Each row comes from the steps of one walk. Every step used is in the known rows, and no mark comes twice. Write the walk behind each row, first mark first.
Known rows
U > B: [ -4   7  -5   1   1  -9   0   4  -5  -3 -16   7   3   2  -3   6  -1  11
  -5  -8  -3   4]
Q > J > P > T > H: [-12  22   2 -23  -9  -1 -14   9  -5  27  -8   3  -3   3 -16  12  13  19
  -5  -9   7 -10]
B > T > Q: [ -7  11   0 -18 -20   2   5   8  -7  11  -1  10  -3   4 -12   3   9   3
   9 -11 -11  -1]
H > T: [  2   5   1  -5  -5   8  -6 -15  -1   6  -2   6   4   0   9   1   0   1
   1  10  -4  -9]
T > H > J: [ -1  17  -6  -7  -2   3  -2 -13  -8   2 -16  -8 -18   7  -6  15   3   7
  16   7  -7 -15]
Q > J > B: [ -1  14   8  -6   2  -5 -12  -2   2  -2   5   3   3   3  -1  11  -2  17
  -4  -9  -3   3]
H > J > Q: [  6   9   2  -5  -2  -5   2 -14  -4  -6 -11   3  -8  19  -7   1   6   3
  17  -6   0  -4]
T > P > J > B > U: [ -4  19   5 -32 -17  -4 -12  13 -11 -11  -3   3 -13   0 -12   1  16  11
   0 -28 -16  -5]
Q > J > B > T > P: [-11  23   5 -19  -1  -7 -11  -2   1   9   2   7  -4  -2  -8  13   6  20
  -4 -26 -17  -5]
Q > J: [-5  7  2 -1  7  2 -4 -1 -1  6  8 -6  4  1  3  5 -1 16 -2  3  0  1]
P > T > Q: [ -6  16   0 -19 -27   1  -1  15  -9  15   3  10  -8   7 -14   0  10   8
  -5  -6   1   5]
Q > J > B > T > H: [-14  26   8 -17  -2  -4 -10  -2  -4  11  -7  11  -1  -3 -17  23   4  16
   6 -12 -14  -4]
H > J > P: [  2   7  -3 -14  -5  -5  -6 -13   0  -3 -15  -5  -5  11   1   5   6   0
  10 -10  -1 -14]
Q > J > P: [ -1   5   1 -10   2  -3 -12   1   4  10   1  -4   6   4  -2   3   6  12
  -4 -12   4  -7]
U > B > J > Q: [  4  13  -4  -7   6 -20   3   5 -10  -9 -22  15  -1  19 -13   6  14  12
   9 -29  -6   2]
U > B > T > H > J > P: [-12  27 -10 -25  -9 -13  -4  -8 -12   7 -41  10  -6   8 -16  24  10  12
  16 -22 -15 -20]
B > T > Q > J: [-12  19   2 -18 -12   3   2   7  -8  17   7   6   2   6  -8   9   9  18
   6 -10 -10  -2]
B > J: [  1   7  -1  -9   5  -8   1   0  -7  -8  -3  -3  -2   4   1   5  12   1
   9 -11  -6  -5]
H > T > Q > J > P: [  4  16  -1 -23 -16   9 -19  -4   1  25   4   4  -1  11  -3   4  11  21
  -2  -5  -6 -15]
H > T > P > J: [  4  21  -7 -20 -10   9 -16 -12  -7  10   1   5 -15  -7   3  -3  14  13
  -5  -2  -7 -20]
T > P > J > B: [  5  22   1 -20 -12  -3 -19   3  -3  -3  -1   8 -21  -5 -10   1  12  13
  -9 -24  -7  -7]
J > B: [  3   8   7  -5  -4  -5  -9   0   4  -6  -3   9  -1   1  -5   6  -1   1
  -2 -11  -4   4]

Which walk is each row?
[ -9  15   1 -22 -16  -2 -10  11  -2  21 -15   6  -7   1 -19   6  14   3
  -4 -12   4 -10]	J > P > T > H
[  6  12  -3 -14 -18  13  -6  -7  -4  15   2   7  -8   7  -2   0   7   9
   2   6  -9  -8]	H > T > Q
[  3  10  -8  -8  -3   7 -10 -13   2  14   1   0 -10  -4   6   0   5   9
  -4   1 -11 -17]	H > T > P
[ -4  23  -3 -33 -33  -2  -7   2 -10   8 -14   4 -13  18 -13   4  16   9
   4 -17   0 -10]	H > J > P > T > Q
[  1  14  -6 -17  -5   0  -9  -9  -2   5 -23  -5 -16   9 -11  13   8   4
  14  -7  -4 -21]	T > H > J > P
[  3  16  -7 -15  -6   2  -9   3  -5   4   2  -1 -20  -6  -5  -5  13  13
  -8 -13  -2 -10]	T > P > J
[ 10  16  -2 -13  -7  -2  -7   4  -5   6  -2   9 -21   6 -16 -10  19  12
  -2 -22   0  -7]	T > P > J > Q
[-17  30   9 -35 -23  -6  -6   1 -19  -6 -22   5  -8  11 -19  21  10   7
  18 -11 -16  -6]	P > T > H > J > B > U
[ -4  23  10 -31 -23   6 -14   3 -10   7   4   7   3  14  -7  12  10  22
   7  -7 -21  -4]	H > T > Q > J > B > U
[-12  23  -4 -17  -6   0   4 -16 -13   4 -20   2 -10   4  -9  19   5   3
  24  -1 -12 -17]	B > T > H > J
[-11  27  -9 -22  -9 -11  -2   7 -14   3 -18  15  -9  -8  -9   8  15  21
  -5 -27 -13  -8]	U > B > T > P > J
[ -5  21   0 -17  -6  -3   5 -13 -10   7 -23  10 -10  15 -21  12  11   1
  29  -9 -10 -15]	B > T > H > J > Q
[-14  10  -3  -9  -2 -14   6   3  -9   0 -20  16  10  -1  -4  11   0   8
   1 -15 -12   2]	U > B > T
[ -3  26  -6 -23  -9 -14   0   8 -15   6 -20  26 -10   4 -21   0  19  20
   0 -37  -9  -6]	U > B > T > P > J > Q
[-11  12  -1 -12  -4   0   2   0  -7  13 -12   7  -4  -4 -12  12   6   0
  11  -3  -9 -10]	B > T > H
[  1  10  -7 -17   2 -23  -6   7  -7  -7 -25   7   3   9  -8  11  15  10
   1 -34  -5  -8]	U > B > J > P
[-12  19  12 -16  -1  -7  -8  -4  -2   1   1  12  10   0  -6  15   1  11
   2 -16  -9   2]	Q > J > B > T
[ -8  16   3 -18  -6  -9  -6   0   2   3  -5  11  -8  -5  -9   7   8   4
  -2 -28 -17  -5]	J > B > T > P
